Each row was made from one walk, in order. Every step used is in the known rows, and no mark comes twice. Write each row's walk.
Known rows:
giguku > kuzag > bevute: [  7 -22   4   5  -2  -3  -3  -5   3  -6  -2  -9   4   3   1  -5  -2  -1
  -2  -1   3  -4 -10   0]
lasobav > vebep > kuzag > kuraboz > degulor: [ -1 -12   9   9   2   8   3  -3  -1   0  -5  -3  -9  -7   3  -3  -6   2
  -5  12   2   8   6  -5]
degulor > zakali > gubap > kuraboz > lasobav > vebep > kuzag: [  5   2 -33  11  -3  27  -3   3   1   2  -2 -10 -12  10 -10  -3  -1   2
  34   4  -4   5  10   0]
zakali > gubap: [ -1   9   5   1   3 -11  -2   0  -3   8   1   2   3   1  -6  17   2  -2
  -8  -5   0   6  -4  -1]
giguku > degulor > zakali: [ -7   3  -3 -10  -1  -1  -8   1   1  -7   1   4   4   2   1  -7   2   7
  14  -5  -3  -9   0   7]
vebep > kuzag > kuraboz > degulor > zakali: [ -1  -7  -1  -1  -3  -7  -3  -1  -1  -9  -4  -1  -5   5  -5 -10  -4   3
   1   3   0   3  11   0]
kuraboz > degulor > zakali > gubap > giguku > kuzag > bevute: [ -2  11  -8  14  -8 -30  -9   0  -1  -1  -5 -18   2  15   8  -2   2   2
 -10  11  -8   1   8  -2]
kuzag > kuraboz > degulor > zakali > gubap: [ -7   7   3   2   0 -24  -4   1  -4   8  -3   1   0   2   2   7  -1   3
 -11   2   0   8  11  -3]
lasobav > vebep: [  4  -4   9   7   4  18   3   0   1   3   0   3  -3 -13  -4   7  -1  -3
   7   1   2   5  -6  -3]
zakali > gubap > giguku > degulor > kuraboz > kuzag > bevute: [ -7   4  17  -8   0 -54   6  -3   8   7   6   1  12  -3  16  22   7  -3
 -35   8  -6 -12  -3  -6]
kuzag > giguku > degulor > kuraboz > lasobav: [ -8  -4   0 -19   6  14   2  -2   4   5  10  10   8  -8  14  -9   3  -2
  12   2   5  -9 -13   3]
degulor > kuraboz > kuzag: [ -3   3  22 -12   4 -19  12  -3   7  -4   7  17   6 -12  -3  23   0 -11
 -11  -2   3   2  -8  -8]
lasobav > vebep > kuzag > kuraboz > degulor > zakali: [ -2  -9  -3   7  -1  11  -3   0   0  -3  -6  -6 -11  -1   0 -11  -5   5
   6   8   0   7  11  -4]
lasobav > vebep > kuzag: [ 4 -5 -1  6  1 22  1  0  1 -3 -2 -5 -8 -2 -8 -3 -2  1 11  2 -1  6 -4 -1]
zakali > gubap > kuraboz > lasobav: [ 5  6 -9  6  2 -2  5 -1  0  0  3  5 -1  1 -6 14 -2 -9 14  3  2  1  4  1]
kuraboz > lasobav > vebep > kuzag > giguku: [  8  -7 -13   6   3  46   4   0  -1   2   2  -6  -7  -4  -3 -22  -2  -2
  16   1   2   3 -11   0]
zakali > gubap > giguku: [  3  16  11   5  -3 -22   0   1  -5   6   0   2   2   0  -4  17   3  -8
 -10   1  -4   2  -1   3]
kuzag > giguku > degulor > zakali > gubap > kuraboz: [  4  17 -24   1  -3  15  -5   8   0   3  -1  -8   4  11  -4  -3   7  11
   5 -14  -2  -5   1   3]
zakali > gubap > giguku > degulor > kuraboz: [-13  14  12 -11  -1 -31  -5   1   0  12   4   6   7   1  12  19   7  -1
  -5   8  -4  -5   1   4]
kuzag > kuraboz > degulor > zakali: [ -3  -4   9   0  -1 -13  -1  -1  -1  -4  -2   5  -1  -5   2  -1  -4  -1
  -4   1   3   3   8  -2]
vebep > kuzag > kuraboz > degulor > zakali > gubap > giguku: [ -2  10  -1   5  -8 -28  -6   2  -6   1  -5  -7  -5  12  -1  -1   0   0
 -11   7  -7   4  15   2]
zakali > gubap > giguku > degulor: [ -6  16  10  -2  -1 -27  -5   1  -4   5   1   2   6   2   7  11   5   0
  -8   5  -7  -6  -1   7]
giguku > kuzag > kuraboz > lasobav: [  1 -31  11  -2   0   3  -4  -9  -2  -3   0   8   0  -3   5 -11  -7 -11
  16   2   8  -5  -4   6]

Which walk is each row?
[ -4  12   9   6  -6 -35  -4   0  -6   6  -4   1  -1   1   4   8   0  -4
 -14   8  -4   4  14   0] | kuzag > kuraboz > degulor > zakali > gubap > giguku
[  3 -26  15   0  -2   0  -6  -6  -3  -4  -4   3   2  -1   0  -4  -4  -5
   2  -6   6  -1  -5   5] | giguku > kuzag > kuraboz
[  4 -28   6  -5   0   3   0  -7  -2  -5   1   7  -4  -3  -2 -11  -7  -8
   9   2   5  -4  -3   5] | vebep > kuzag > kuraboz > lasobav
[ -2  -8  22   3   3 -17   6  -4  -2  -2  -1  10   1 -11   4   7  -5  -5
 -14   6   5   4   4  -2] | kuzag > kuraboz > degulor
[ -5  -4  -7  -9   3  35  -2   3   4   6   2  -7   0  -2   7 -11   6  10
   9   1   1  -1  -9  -1] | lasobav > vebep > kuzag > giguku > degulor > kuraboz
[  2 -28  15   4   5  13   3  -7   0   7   1   9  -5 -19   8  -6  -6 -10
  11   7   8   0  -3  -1] | kuzag > kuraboz > lasobav > vebep
[  1  -3 -11   1   3  40  -1   3   1   1  -1 -10  -2   1   2 -19   2  11
   4  -3  -1  -2 -10   2] | lasobav > vebep > kuzag > giguku > degulor
[  9  10 -10  -4  -2  11   7   4   6 -14   2   2   6   2  -6  -6   3   2
  -4 -14  -2 -10  -3   0] | gubap > kuraboz > kuzag > giguku > degulor > zakali
[  0   5   2  -7   3  15   0   2   0  -1   3   1   7  -4   3 -10   3   6
  -6  -9   2  -7 -13   5] | kuzag > giguku > degulor
[ 18   9   4   6  -1  12  19   2   4 -12   2   5   3  -6 -14   7   0  -9
 -16 -14   2  -1  -9  -5] | gubap > kuraboz > kuzag > giguku
[ -4  18  -7  -9   3  -7   0   5   1   4   3  -1   9   7   0  -1   6   7
 -18 -16  -6  -4  -7  -2] | kuraboz > kuzag > giguku > degulor > zakali > gubap
[  1  10  -2 -11   1   5   3   3   4  -7   4   4   8   0  -2 -11   3   4
 -10 -15  -3  -9 -10   1] | kuraboz > kuzag > giguku > degulor > zakali
[ -6   3  -6   0  -2 -18  -6   2  -5   2  -5  -7  -5  11  -3   0  -2   7
  -8   2  -3   8  13  -2] | vebep > kuzag > kuraboz > degulor > zakali > gubap
[ 14  21 -15   6  -3   4   8   6   1  -2   1  -3   2   6 -16   9   4  -2
 -14 -18  -2   3  -2  -6] | degulor > zakali > gubap > kuraboz > kuzag > giguku
[  6  13 -15   6  -5   0  -3   6  -1  -1  -2  -4  -2   9 -14  14   3   1
  11  -9  -2   3   7   0] | degulor > zakali > gubap > kuraboz
[  6 -23  11  -2  -2   0  -1  -4  -2  -5  -3   2  -4  -1  -7  -4  -4  -2
  -5  -5   4  -2  -2   3] | vebep > kuzag > kuraboz
[-13 -13  -5 -13   5  17  -2  -4   7   3   6   4  -3  -5  13  -7   0   2
  32  15   1  -5  -1   2] | giguku > degulor > kuraboz > lasobav > vebep > kuzag
[  2 -10  -5   3   3  26   2  -3   1  -2   1   0  -8  -4  -3  -9  -5  -5
  25   9   1   2  -4   1] | kuraboz > lasobav > vebep > kuzag
[ -6   0  -8   9   0  -2  -6   2  -3  10  -7 -11 -10   6   1  -2  -2   9
   0   7  -3  11  14  -6] | lasobav > vebep > kuzag > kuraboz > degulor > zakali > gubap
[  0  23  -3  13   1 -15   8   2   0  -3  -2   1   0   3  -4  26  -1  -1
  -6   7  -1  10  11  -5] | zakali > gubap > kuraboz > degulor
[  1  12 -29  -3  -1  16  -4   5   0   3   2  -4   4   9   2 -11   4   5
  18  -7  -2  -8   2   6] | kuzag > giguku > degulor > zakali > gubap > kuraboz > lasobav
[  0 -10  12   2   0 -11   3  -4  -2  -8  -3   2  -3  -1  -1  -1  -6  -1
 -13   7   3   4   6   0] | vebep > kuzag > kuraboz > degulor
[ -6   3   4 -16   3   9   0   1   3   4   6   5   9  -7   9  -1   6   4
  -2  -4   4  -5 -13   1] | kuzag > giguku > degulor > kuraboz
